What can hang from each mark:
tanit: bozin kilap sutel
sutel: tanit
geke: bafer tanit
bozin: bafer tanit zuze
zuze: bozin
bafer: bozin
kilap: tanit

Known rows, with every way that one mark hangs from another:
geke[bafer tanit[kilap sutel]]: [ 0.41  0.81 -0.68  0.58  0.38  1.53 -0.12 -0.09 -0.57  1.31 -0.07 -0.22
  1.55 -2.78  2.68 -2.07 -0.83 -0.34 -1.08  0.46  1.02 -0.48 -0.04 -2.71
  0.18 -0.80  0.59  1.19]
geke[bafer tanit[bozin sutel]]: [ 0.43  0.29  1.51  0.77 -0.10  0.88 -0.02  1.56 -0.21  1.56 -0.39  0.54
  0.55 -1.68 -5.23 -0.72 -1.38  1.28 -1.63 -0.35  1.21  0.47 -1.09 -2.99
  1.07 -1.52  1.31  0.84]
zuze[bozin]: [ 0.57 -0.39 -0.40  1.26  0.22 -0.33  0.85 -0.35 -0.19 -0.22  0.34 -0.11
 -1.30 -0.66  2.00  0.10 -1.26 -0.27  0.22 -0.02 -0.74 -0.31 -0.53 -0.81
  0.00  0.34  0.27 -0.20]
geke[bafer[bozin] tanit[kilap sutel]]: [ 0.06  0.73 -2.13  0.53 -0.49  1.85 -0.73  1.20 -0.36  1.15  0.22  0.43
  1.22 -2.44  4.71 -1.38 -1.31 -1.00 -0.79  0.41  0.73  0.30  0.12 -4.17
  1.98 -0.12  1.23  0.99]
bozin[zuze]: [ 0.02 -0.24 -0.08  0.85 -0.32 -0.33  0.73  0.82 -1.17  0.29  0.13  0.11
 -0.65  0.15 -1.45 -0.41 -0.82 -0.52  0.77  0.55 -0.01 -0.61 -0.46 -0.91
  1.20  0.10 -0.07  0.25]
bozin[bafer tanit]: [-0.40  0.54  0.61  0.94 -0.70 -1.35 -0.31  1.24  1.82 -0.17 -0.50 -0.38
 -0.23 -1.76 -1.61  0.16  0.86  0.52  1.43 -0.09 -0.84  1.47  0.26 -1.35
  1.13  1.85  0.63  0.09]
tanit[bozin[bafer zuze] kilap sutel]: [-0.75 -0.48 -0.92  0.06 -0.75  0.29  0.30  2.24 -1.01  1.22  0.28 -0.45
  0.00 -1.69 -0.80 -1.12  0.69  1.70  1.33  0.90  0.74 -3.03 -0.67 -1.67
  3.60  0.10 -0.67  1.73]
sutel[tanit]: [ 0.11  0.34 -0.38 -0.18 -0.13  1.31  0.36 -1.24 -0.57  0.01  0.93  0.35
 -0.54 -0.04  2.39 -0.33 -0.97 -0.48  0.85 -0.41 -0.68 -1.26  0.33 -0.11
 -0.03 -0.11  0.47  0.46]
bozin[bafer tanit[kilap sutel] zuze]: [-0.61  0.21 -1.29  1.24 -0.28 -0.58  0.16  0.61 -0.80  0.85  0.10 -0.97
  0.91 -2.68 -0.12 -1.52  0.42  0.08  2.17  0.56  0.08 -1.60 -0.61 -2.06
  2.93  1.76 -0.77  1.44]
zuze[bozin[bafer tanit[kilap sutel]]]: [-0.06  0.17 -1.52  1.33  0.20 -0.56  0.25 -0.21  0.26  0.23  0.26 -1.10
  0.26 -3.21  3.82 -1.03  0.07  0.21  1.72  0.09 -0.70 -1.18 -0.55 -1.88
  1.63  1.83 -0.22  1.01]
kilap[tanit[bozin]]: [-0.88 -0.69  0.68 -2.22 -0.52 -0.21  0.26  0.88  2.14  1.20  0.21 -0.06
  0.23  0.46 -3.11  0.15  0.01  1.00 -0.63  0.17  1.71 -0.63 -0.26  0.05
  1.17 -1.38  0.45  0.55]
tanit[kilap sutel]: [-0.25 -0.02 -1.63 -0.58  0.66  1.11 -0.17 -1.26 -1.62  0.63  0.49 -0.73
  1.72 -1.02  2.65 -1.45  0.35  0.10  0.09  0.14  0.85 -2.25 -0.31  0.14
  0.49 -0.24 -1.21  1.14]
zuze[bozin[tanit]]: [ 0.29 -0.15  0.30  2.51  0.27 -1.61  0.54 -1.06  0.73 -0.33  0.00 -0.42
 -1.11 -0.99 -1.81 -0.04 -0.90 -0.51  0.70 -0.25 -0.94  0.84 -0.89 -0.97
  0.44  1.09  0.17  0.03]
bozin[tanit[sutel] zuze]: [-0.10 -0.12 -0.11  1.81  0.29 -0.49  0.53 -0.27 -1.84  0.88  0.13 -0.53
  1.08 -0.41 -6.49 -0.98 -0.89 -0.40  1.05 -0.63  0.46 -0.65 -1.70 -1.33
  1.86  0.61 -0.44  1.05]
bafer[bozin]: [-0.27 -0.16 -1.55 -0.17 -1.04  0.25 -0.68  1.02  0.02 -0.30  0.22  0.53
 -0.45  0.44  2.13  0.49 -0.40 -0.50  0.39  0.11 -0.08  0.82  0.28 -1.80
  1.68  0.80  0.76 -0.11]
geke[tanit[bozin[bafer zuze] kilap sutel]]: [-0.50  0.05 -0.39  0.35 -1.48  0.28 -0.46  3.30 -0.25  1.67 -0.25  0.18
 -0.45 -2.16  2.82 -1.28  0.16  1.65  0.52  1.08  1.02 -1.54 -0.91 -4.27
  3.38  0.22 -0.33  1.44]
kilap[tanit[bozin[bafer] sutel]]: [-0.71 -0.34  0.02 -3.07 -0.71  0.67  0.20  2.27  1.54  1.69  0.61 -0.37
  1.01 -1.66 -2.08  0.04  0.32  1.93  0.25 -0.14  1.68 -1.41 -0.50 -1.57
  2.15 -0.56  0.71  1.09]

Rows:
[ 0.05 -0.18 -1.27  1.87  0.86 -0.50  0.41 -2.15 -0.74  0.33  0.48 -1.19
  0.74 -2.16  1.43 -1.38 -0.60 -0.40  0.70 -0.27 -0.10 -1.47 -1.19 -0.75
  0.91  0.91 -0.97  1.10]	zuze[bozin[tanit[kilap sutel]]]
[-0.44  0.17 -2.01  2.13 -0.09  0.36  0.39 -0.20 -1.56  0.80  0.16 -0.60
  1.22 -1.52 -3.72 -1.80 -1.43 -1.52  1.09  0.31  0.46 -0.68 -0.46 -3.07
  3.68  0.79  0.73  1.60]	geke[bafer[bozin[tanit[kilap sutel] zuze]]]
[-0.34 -0.48  0.47  0.94 -0.68  0.68  0.84  0.31 -1.11  0.50  0.67  0.73
 -1.65  0.66 -4.22 -0.49 -1.51  0.46  1.25  0.14 -0.04 -2.30 -0.56 -1.12
  2.41 -0.88  0.19  0.93]	sutel[tanit[bozin[zuze]]]
[-0.52  0.31 -0.39 -0.41 -1.19  0.60 -1.07  2.52  0.66  1.33 -0.35  0.10
  0.30 -2.67  4.21 -0.98  1.02  2.08 -0.34  0.59  0.99 -0.81 -0.41 -3.36
  2.17  0.11 -0.20  1.30]	geke[tanit[bozin[bafer] kilap sutel]]
[-0.85 -0.16 -2.69  1.56 -0.67 -0.01 -0.51  0.00 -1.60  0.60  0.54 -0.38
  0.96 -0.51 -0.63 -1.40 -0.41 -1.11  1.56  0.23  0.50 -1.16 -0.93 -2.67
  3.91  1.53 -0.62  1.36]	bafer[bozin[tanit[kilap sutel] zuze]]
[-1.07 -0.50 -0.35  0.47 -1.27 -0.62  0.19  2.35  0.43  0.52 -0.37 -0.04
 -1.38 -1.21  0.25 -0.73  1.13  1.43  1.27  1.54  0.25 -2.18  0.17 -1.42
  3.15  0.44 -0.32  1.02]	tanit[bozin[bafer zuze] kilap]
[-0.35  0.32  0.43  1.67 -0.97 -1.74  0.23  1.72  1.05  0.18 -0.35 -0.25
 -0.74 -1.27 -2.76 -0.19  0.07 -0.07  2.21  0.31 -0.68  0.78 -0.26 -2.30
  2.27  2.07  0.40  0.34]	bozin[bafer tanit zuze]
[-0.69 -0.80  0.12 -2.50 -0.08  0.67  0.41  0.32  0.46  1.82  0.45 -0.41
  1.59 -0.27 -4.31 -0.36 -0.38  1.31 -0.87 -0.33  2.19 -1.93 -1.06 -0.40
  1.43 -1.64 -0.02  1.08]	kilap[tanit[bozin sutel]]
[-0.17  0.19 -0.96  1.95 -0.35 -1.57  0.44  0.17  1.85 -0.40 -0.19 -0.90
 -1.14 -2.93  4.23 -0.69  0.53  0.15  1.90  0.68 -1.29  0.02  0.28 -1.57
  1.45  2.17  0.09  0.39]	zuze[bozin[bafer tanit[kilap]]]
[-0.64  0.52 -1.20  0.10  0.03 -0.09 -0.58  0.11  0.62  0.51 -0.08 -1.05
  1.38 -2.58  1.63 -1.29  1.27  0.56  1.32  0.03  0.04 -0.66  0.03 -1.03
  1.65  1.63 -0.62  1.24]	bozin[bafer tanit[kilap sutel]]
[-0.77 -0.81 -0.86  0.40 -0.10  0.43  0.35  0.27 -2.04  1.23  0.26 -0.47
  0.38 -0.28 -3.55 -1.57  0.01  0.98  0.33  0.59  1.39 -3.33 -1.27 -0.67
  2.78 -0.93 -1.42  1.65]	tanit[bozin[zuze] kilap sutel]
[-0.67 -0.71 -0.14 -2.10 -1.13  0.09  1.06  2.91  0.36  2.07  0.67 -0.18
  0.67 -1.44 -3.59 -0.19 -0.47  1.27  1.00  0.30  1.79 -2.00 -1.09 -2.36
  3.53 -0.46  0.68  1.34]	kilap[tanit[bozin[bafer zuze] sutel]]
[-0.58 -0.25 -1.02  2.14 -1.21 -1.15 -0.20  1.03 -0.05 -0.08 -0.07  0.28
 -0.59  0.22 -3.12  0.06 -0.97 -1.27  1.56  0.16 -0.25  1.19 -0.51 -3.04
  3.38  1.69  0.43  0.18]	bafer[bozin[tanit zuze]]
[-0.50  0.03 -1.10  1.61  0.40 -0.33  0.25 -1.17 -1.71  0.86  0.30 -0.93
  1.19 -1.37 -2.43 -1.87 -0.18 -0.35  1.19  0.24  0.61 -1.93 -1.16 -0.85
  2.05  0.78 -1.34  1.55]	bozin[tanit[kilap sutel] zuze]
[ 0.16  0.41  2.09  1.15 -0.59  0.03  0.05  1.99  1.33  0.86 -0.96  0.84
 -1.02 -1.21 -4.76 -0.31 -0.93  0.97 -1.47  0.28  0.68  1.38 -0.24 -2.61
  0.68 -1.21  1.74  0.08]	geke[bafer tanit[bozin]]
[ 0.20  0.15  0.17  2.19 -0.38 -1.74  0.63  0.93  1.84 -0.45 -0.13 -0.51
 -1.48 -2.31  0.44  0.43 -0.37  0.28  1.70  0.00 -1.57  1.25 -0.34 -2.13
  0.99  2.15  0.69 -0.08]	zuze[bozin[bafer tanit]]
[-0.99 -0.10 -0.87  0.25 -1.30  0.72  0.62  1.13  0.00  0.58  0.61  0.27
 -1.87 -0.92  2.30 -1.04  0.04  0.92  2.25  1.25 -0.39 -3.06  0.46 -1.67
  3.33  0.32  0.29  1.42]	sutel[tanit[bozin[bafer zuze] kilap]]
[-0.42  0.05 -1.26  0.78 -0.45  0.00 -0.95 -0.09 -0.49  0.28  0.28 -0.15
  1.17  0.13 -2.19 -0.09 -0.54 -0.46  0.61 -1.14  0.32  0.68 -0.87 -2.25
  2.61  1.32  0.23  0.48]	bafer[bozin[tanit[sutel]]]
[-0.80 -1.01  0.73 -1.58 -0.81 -0.57  1.06  1.55  1.07  1.41  0.24  0.06
 -0.21  0.21 -4.99 -0.26 -0.86  0.55  0.11  0.63  1.70 -1.67 -0.76 -0.99
  2.26 -1.23  0.26  0.78]	kilap[tanit[bozin[zuze]]]
[-0.13  0.31 -0.07  1.49 -0.52 -0.78  0.48  1.43 -0.69  0.78  0.03 -0.62
  0.78 -1.60 -3.95 -0.62 -0.32 -0.03  1.96 -0.32 -0.12 -0.24 -1.09 -2.72
  2.52  1.74  0.19  0.89]	bozin[bafer tanit[sutel] zuze]
[-0.49  0.11  0.33 -0.32 -1.20  0.82  0.13  1.42  0.93  0.19  0.58  0.57
 -1.65 -0.70  0.20  0.34 -0.25  1.64  1.49  0.04 -0.74 -1.23  0.54 -1.44
  2.05  0.12  1.15  0.67]	sutel[tanit[bozin[bafer]]]
[-0.78  0.30 -0.74  1.57 -0.83 -1.38  0.12  1.19  0.85  0.18 -0.31 -0.62
 -0.50 -2.09  0.52 -1.03  0.80 -0.01  2.21  1.14 -0.35 -0.53  0.31 -1.64
  2.52  2.10 -0.35  0.78]	bozin[bafer tanit[kilap] zuze]
[ 0.09  0.55 -2.29  1.48 -0.87  1.45 -0.02  1.77 -1.49  1.35  0.29  0.41
  0.82 -2.08  2.94 -1.74 -2.04 -1.62  0.14  0.82  0.89 -0.42 -0.40 -5.36
  3.17  0.17  1.15  1.21]	geke[bafer[bozin[zuze]] tanit[kilap sutel]]
[ 0.41  0.09  1.36  1.61 -0.40  0.44  0.78  2.20 -1.17  1.80 -0.28  0.52
  0.02 -1.40 -7.01 -1.16 -2.02  0.61 -0.90  0.06  1.21 -0.35 -1.59 -3.89
  2.10 -1.36  1.16  1.16]	geke[bafer tanit[bozin[zuze] sutel]]
[-0.99 -0.18 -0.30 -0.31 -0.90 -0.24 -0.45  1.79  1.37  0.31 -0.47 -0.16
 -0.91 -1.12  2.04 -0.35  1.79  1.81  0.62  1.13  0.19 -1.37  0.63 -0.64
  2.20  0.34 -0.10  0.71]	tanit[bozin[bafer] kilap]
[-0.89 -0.13 -0.58 -0.13 -0.28  1.28  0.01 -1.21 -0.17  0.40  0.49  0.25
 -0.92  0.08  1.76 -1.07 -0.03  1.02  0.61  0.46  0.23 -2.94  0.39  0.29
  1.32 -1.09 -0.35  1.16]	sutel[tanit[bozin kilap]]
[-0.26  0.06  1.11  1.08 -2.11 -0.90 -0.15  4.51  1.20  0.94 -0.73  0.95
 -1.95 -1.52 -0.50  0.11 -0.10  1.22  0.62  0.92  0.19  0.83 -0.57 -4.31
  2.84  0.62  0.79  0.36]	geke[tanit[bozin[bafer zuze]]]
[-0.09  0.06  0.24  1.62 -0.22  0.77  0.49  1.50 -1.04  1.89 -0.24  0.19
  0.38 -2.16 -3.41 -2.08 -1.23  0.60 -0.65  0.78  1.46 -1.57 -1.16 -3.37
  2.34 -1.46  0.26  1.86]	geke[bafer tanit[bozin[zuze] kilap sutel]]
[-0.02 -0.05  0.97  0.31 -0.53  0.54 -0.94  1.62 -0.14  1.40 -0.33  0.50
  0.27 -0.90 -2.20 -0.55 -0.34  1.60 -1.34 -0.45  1.40  0.23 -1.49 -2.58
  1.10 -0.94 -0.21  0.74]	geke[tanit[bozin sutel]]
[-0.48 -0.41 -0.32  0.80 -0.84  0.54 -0.39  1.34 -1.16  1.68 -0.17  0.26
  0.10 -1.10  0.20 -1.82 -0.33  0.99 -0.39  0.83  1.59 -1.90 -1.55 -3.02
  2.60 -0.84 -1.15  1.53]	geke[tanit[bozin[zuze] kilap sutel]]
